Every row comes from one small tree of marks. Brackets hold a mark, then the marks that hang from it, in alphabetical order. Every link used is in the known rows. Which tree was each row made from?
(in the rows, 100 means zero)
Known rows:
{G {S {J {P R}}}}: 121  108  108  88  108  120  117  58  97  98  90  70  78  130  105  99  69  117  140  86  95  132  98
{C {R K {P {J S}}}}: 129  116  136  62  97  117  105  41  78  83  92  74  74  94  94  111  53  106  110  78  102  103  108
{G {S {J {P {R K}}}}}: 137  111  115  78  105  118  118  40  87  87  93  75  71  119  104  104  63  119  133  96  100  122  92
{G {S {J P}}}: 113  109  119  91  101  109  114  67  98  104  91  73  85  127  104  107  63  113  131  72  107  130  93
{C {R K}}: 104  102  127  78  97  95  111  67  79  90  90  77  98  93  112  117  67  103  86  73  109  104  95
{S {J P Z}}: 117  110  122  77  92  120  108  58  83  104  85  82  61  102  106  98  60  100  134  60  101  127  100
{M Z}: 108  108  131  104  113  100  114  92  102  96  93  81  96  89  107  99  75  96  106  76  106  117  95
{S {J P {Z M}}}: 124  116  121  90  97  116  112  48  63  100  86  77  61  105  102  95  63  101  137  61  96  119  93
{R C K {P {J S}}}: 148  122  132  65  114  122  107  34  86  84  77  79  59  86  99  94  50  103  114  90  104  115  102
{G {S {J Z}}}: 107  108  112  88  103  113  120  70  93  104  83  76  73  121  108  102  61  115  119  63  100  131  89
{J P S {Z M}}: 121  131  133  92  85  124  100  45  52  99  78  82  60  94  94  89  54  96  132  60  99  117  103
{Z {J {P R} S} M}: 127  109  125  119  96  122  93  48  58  99  84  76  82  97  92  90  71  102  141  84  101  113  105
{K R}: 96  100  116  84  112  95  102  96  97  105  85  87  102  116  111  110  67  103  105  81  108  119  102
{M {Z J}}: 108  94  133  125  109  97  103  94  96  104  96  83  107  85  104  104  76  98  110  74  116  114  94
{M {Z {J S}}}: 114  108  139  122  98  110  94  86  91  99  89  88  93  75  97  99  66  96  122  69  115  113  99
{R C}: 106  105  117  92  118  104  112  78  99  104  68  79  90  92  117  94  71  97  97  76  105  125  93
{R C K {P J}}: 142  107  126  68  124  109  117  42  92  89  84  76  71  95  105  99  59  104  102  96  106  116  97
{G {S J}}: 105  103  111  95  112  103  121  79  105  104  86  72  92  125  107  107  69  116  114  73  104  130  89
{M {Z {J {P R} S}}}: 131  113  136  115  95  127  89  65  84  94  93  87  81  79  95  90  69  98  148  82  105  114  107
{R P}: 112  106  128  86  107  98  118  76  99  103  94  74  87  111  103  100  67  98  98  84  113  123  109
{J P Z}: 109  111  127  83  90  112  106  63  80  104  82  82  72  101  106  97  61  97  117  66  107  126  105
{C {R K {P J}}}: 125  101  131  66  108  103  115  50  82  85  99  68  88  104  102  116  61  107  100  85  104  103  104
{G S}: 97  104  116  102  110  96  118  84  101  104  84  72  102  125  105  106  68  112  97  78  111  129  93
{C {R P}}: 102  102  130  82  100  99  113  78  91  99  96  68  95  108  107  109  66  97  95  71  109  112  109
{Z {J P} M}: 115  97  131  126  98  95  98  65  62  108  92  74  100  105  98  102  71  99  120  73  115  112  97
{R C K {P {J Z}}}: 144  114  125  60  115  118  115  35  81  86  79  80  54  91  105  92  51  101  107  85  104  117  97

Write each row's tree:
120  111  135  121  89  109  91  57  57  106  87  78  89  95  91  98  62  99  133  69  113  110  104 -> {Z {J P S} M}
119  120  120  92  109  125  109  46  60  97  73  77  65  98  93  90  60  104  126  66  89  119  99 -> {P {J S {Z M}}}
136  107  105  66  125  130  115  32  78  83  68  81  57  86  112  86  66  106  113  93  88  122  91 -> {P {J Z} {R C K}}
123  113  108  81  98  131  116  50  87  96  86  75  61  126  105  93  63  116  145  76  92  133  97 -> {G {S {J {P R} Z}}}
120  120  122  86  95  129  103  54  85  97  79  79  72  97  98  90  67  100  133  86  97  125  113 -> {J {P R} S}
130  115  111  89  105  128  116  40  62  95  85  75  56  107  103  86  70  103  146  77  84  122  97 -> {S {J {P R} {Z M}}}
122  125  122  76  86  138  100  46  76  95  76  83  54  92  98  84  61  98  137  75  95  125  112 -> {J {P R} S Z}
127  119  108  90  115  137  112  36  61  91  72  74  59  100  93  83  70  107  135  80  78  122  100 -> {P {J S {Z M}} R}
143  127  124  71  101  132  99  32  77  83  69  87  58  77  104  86  58  101  127  93  99  117  102 -> {J {P {R C K}} S}
130  117  122  66  121  122  93  67  97  96  75  84  73  107  101  94  50  103  130  85  98  120  109 -> {K {R C {P {J S}}}}
117  117  127  96  96  108  109  54  58  101  84  77  72  105  99  94  63  97  120  66  102  118  99 -> {J P {Z M}}
114  110  114  95  108  110  119  59  70  101  81  75  68  104  105  95  69  103  121  63  93  120  89 -> {S {J {Z M}}}
128  119  107  74  118  146  106  41  84  93  57  81  51  85  105  78  64  102  132  78  80  130  102 -> {P {J S Z} {R C}}
112  105  128  126  99  105  98  69  64  104  81  77  96  94  95  97  70  99  116  69  111  112  98 -> {Z {J S} M}
135  113  130  73  113  101  116  53  90  89  84  81  74  90  108  95  58  98  92  91  115  113  98 -> {R C K P}
117  98  120  71  123  102  107  79  101  100  95  78  93  127  101  107  61  107  117  91  104  121  111 -> {K {R {P J}}}
120  104  125  106  90  126  90  56  79  102  84  81  82  93  97  93  69  102  139  83  107  121  113 -> {Z {J {P R} S}}
123  95  117  106  108  116  96  60  85  104  76  78  89  91  110  89  73  98  128  87  107  122  102 -> {Z {J {P {R C}}}}
122  117  119  97  98  116  116  50  65  100  88  71  67  127  100  98  58  112  139  62  98  123  88 -> {G {S {J P {Z M}}}}
128  109  121  71  118  121  114  52  92  97  75  75  62  99  107  89  58  99  114  77  100  127  102 -> {R C {P {J Z}}}
113  106  136  107  84  113  88  65  80  109  85  83  88  91  97  101  61  98  129  68  118  118  110 -> {Z {J P S}}
136  104  106  75  132  120  117  41  89  85  71  78  75  90  110  92  74  109  109  103  91  121  91 -> {P J {R C K}}
130  110  108  80  116  128  110  52  95  98  74  76  67  98  116  87  72  100  140  85  90  129  97 -> {S {J {P {R C}}}}
117  113  119  83  92  118  112  59  88  101  87  77  66  122  104  102  54  112  136  61  103  131  94 -> {G {S {J P Z}}}
124  114  129  78  108  119  112  57  96  99  87  73  73  105  93  98  60  103  120  83  101  124  114 -> {R {P {J S}}}
